Each row was made from one small tree. The marks that hang from a mark follow it in brackets, in the order of their numbers. Every link used is in the known rows. Write each row's tree.
In the rows, 128 means zero.
Known rows
J_444(J_577): [129 100  98 122 144 130 134 120 137 139 130 125 122 127 113 173 128 103
 135 134 138]
J_361(J_444(J_57(J_174 J_269)) J_825(J_577)): [134 142 123 146 152 101 125 132  81 149 109 125  76 211 107 117 159 176
 157 135 136]
J_444(J_57(J_174)): [129 115 125 126 132 115 120 146 140 135 120 125  96 194 142 134 127 118
 122 132 125]
J_577(J_174(J_361)): [121  75 136 118 136 121 141 125 143 122 118 151 120 145 142 108 131 141
 129 120 126]
J_825(J_361(J_269 J_444(J_57)) J_577(J_174)): [142 124 141 140 139 110 131 106  96 174 102 120  65 182 117  83 138 161
 105 130 125]
J_174(J_361(J_444) J_577): [130 158 122 133 146 129 141 119 103 131 118 140 111 161 136 135 161 197
 141 162 159]
J_444(J_57(J_269 J_825) J_577(J_174(J_361))): [121  23  98 124 164 111 143  74 138 132 109 147 100 229 102 181 164 138
 132 144 116]
J_174(J_361(J_269 J_825) J_577): [112 128 125 124 180 101 150  98  69 157 110 145 109 175 123 138 143 208
 148 137 127]
J_361(J_269 J_444(J_57)): [134 180 141 142 150 125 112 131 125 150 110  97  98 154 105  93 126 148
 107 144 147]
J_444(J_57 J_577(J_174(J_361))): [125  25 114 117 152 111 143 124 171 146 121 132 118 201 115 155 135 106
 130 130 139]
J_174(J_361(J_825) J_577): [117 108 126 126 158 109 156 107  89 140 122 153 131 187 127 142 157 199
 162 132 128]
J_57(J_174(J_577) J_269 J_444 J_825(J_361)): [123 161  96 135 144 122 137  73  79 120 102 168  50 186 140 146 180 190
 128 160  91]
J_825(J_361(J_444) J_577(J_174)): [143 125 132 140 118 129 138 109 102 148 116 140  83 147 133  85 146 157
 126 126 125]
J_577(J_174(J_361(J_444 J_825))): [118 110 145 134 144 129 139 124 136 120 118 147 117 147 125  67 142 167
 150 110 126]
J_174(J_577): [136 157 128 113 143 118 141 127 115 152 126 135 126 145 128 154 148 142
 135 143 133]
J_825(J_361(J_269 J_444) J_577(J_174)): [140 141 133 140 138 122 133 104  88 166 103 133  61 134 126  82 134 165
 111 128 122]
J_174(J_361(J_269 J_444(J_57) J_825) J_577): [121 151 137 140 178 106 141 110  84 159 106 125 102 208 109 113 155 219
 143 147 148]
J_174(J_361(J_269 J_444(J_57)) J_577): [130 158 130 133 167 109 135 117  99 156 104 121  96 196 120 130 154 202
 122 166 160]
J_361(J_269 J_444 J_825(J_577(J_174))): [132 159 150 141 164 107 129 125  98 175 109 122  83 121  96  66 140 173
 148 109 122]
J_174(J_361(J_269 J_444(J_57) J_825(J_577))): [119 101 135 156 164 102 130 108  79 157 108 119  90 203 102  96 150 221
 149 135 148]
J_174(J_361(J_269 J_444 J_825) J_577): [120 172 130 136 177 115 143 103  73 151 107 138  97 164 119 111 152 222
 149 147 142]

Which tree is each row?
[116  47 108 120 161 116 150 114 142 136 124 148 118 153 118 140 133 128
 154 112 124] : J_444(J_577(J_174(J_361(J_825))))
[123 156 131 137 156 122 149 110  92 134 121 143 120 173 123 114 165 213
 163 142 145] : J_174(J_361(J_444 J_825) J_577)
[126 182 107 125 168 121 132 131  86 144 100 146  56 157 158 137 142 194
 127 164 145] : J_57(J_174(J_361(J_269 J_444) J_577))
[137 131 107 135 128 149 138 107 132 131 119 135  94 136 129 113 130 118
 117 135 127] : J_825(J_361(J_444(J_577(J_174))))
[115 104 105 146 154 136 139 107 114 120 124 134 116 155 112 121 145 180
 162 135 150] : J_174(J_361(J_444(J_577) J_825))
[120 120  97 138 165 134 129 108 108 134 108 124  86 131 119 135 129 175
 125 156 160] : J_174(J_361(J_269 J_444(J_577)))
[115 137 103 151 138 153 126  87 106 100 113 160  65 169 158 128 158 204
 144 148 114] : J_57(J_174(J_361(J_444)) J_825)
[106  98 127 137 164 112 138 100  86 134 112 139 111 158 123 107 124 192
 141 123 122] : J_174(J_361(J_269 J_825))
[131  97 135 133 151 109 132 121 107 159 106 137  79 138 122 100 145 182
 133 132 143] : J_825(J_577(J_174(J_361(J_269 J_444))))
[120  80 102 150 145 142 133  85 134 120 122 129 105 201 112 152 165 182
 140 155 146] : J_174(J_361(J_444(J_57(J_825) J_577)))
[121 100 112 119 167  92 145 121  79 139 104 150  90 252 134 159 155 176
 145 150 127] : J_444(J_57(J_174(J_361(J_825) J_577) J_269))
[123 100 144 132 152 111 139 123 125 123 108 140 113 200 111  84 148 165
 141 126 132] : J_577(J_174(J_361(J_444(J_57(J_269)) J_825)))
[114  62 110 118 176 111 146 106 128 151 113 143 101 144 111 136 123 135
 143 115 123] : J_444(J_577(J_174(J_361(J_269 J_825))))
[111  82  85 132 148 122 128 139 146 115 117 144  74 141 139 141 142 148
 144 145 145] : J_57(J_174(J_361) J_444(J_577))
[115 111  88 141 144 135 121 103 153 123 122 144  67 135 123 154 162 141
 147 137 107] : J_57(J_174 J_444(J_577) J_825)
[128 157 104 153 127 152 132  54  70 103 110 149  87 168 123 125 160 188
 118 154 102] : J_57(J_269 J_825(J_361(J_444)))
[120 118  98 142 157 111 133 116  56 119 101 156  61 185 136 126 152 205
 160 145 139] : J_57(J_174(J_361(J_444 J_825(J_577))) J_269)
[116 106  66 142 143 135 131  69  99 109 105 159  46 171 127 159 162 156
 127 153  96] : J_57(J_174 J_269 J_444(J_577) J_825(J_361))
[129 164 140 151 162 110 124 113  75 168 112 115  87 130  93  89 141 194
 150 122 133] : J_361(J_269 J_444 J_825(J_577))
[125  88 110 149 142 114 129  73  80 157 105 140  46 229 139 150 150 179
 117 136  91] : J_444(J_57(J_174 J_825(J_361(J_269) J_577)))
[138 141 118 125 144 141 130 135 164 139 125 123 107 106 111 122 135 101
 133 130 145] : J_361(J_444(J_577(J_174)))
[129 184 121 147 133 144 125  97  85 134 108 124  83 129 133  88 118 167
  98 142 127] : J_825(J_361(J_269 J_444))
[109  73 121 129 170 106 136 123 150 145 114 133  99 123  96  96 139 147
 146 116 129] : J_57(J_444(J_577(J_174(J_361(J_269 J_825)))))
[114  70 143 124 146 115 146 121 133 126 120 154 128 159 131  93 134 155
 149 105 113] : J_577(J_174(J_361(J_825)))
[102  88  79 145 169 126 125  84 125 126 105 150  44 148 128 152 155 185
 139 147 115] : J_57(J_174(J_361(J_269)) J_444(J_577) J_825)
[127 154  96 143 169 136 115  98 130 153 106 115  50 175 110 150 143 147
 121 152 127] : J_361(J_269 J_444(J_57(J_174 J_825) J_577))
[126  64 130 124 154  96 139 116 104 164 108 143  86 149 128 122 137 169
 133 125 130] : J_825(J_577(J_174(J_361(J_269))))
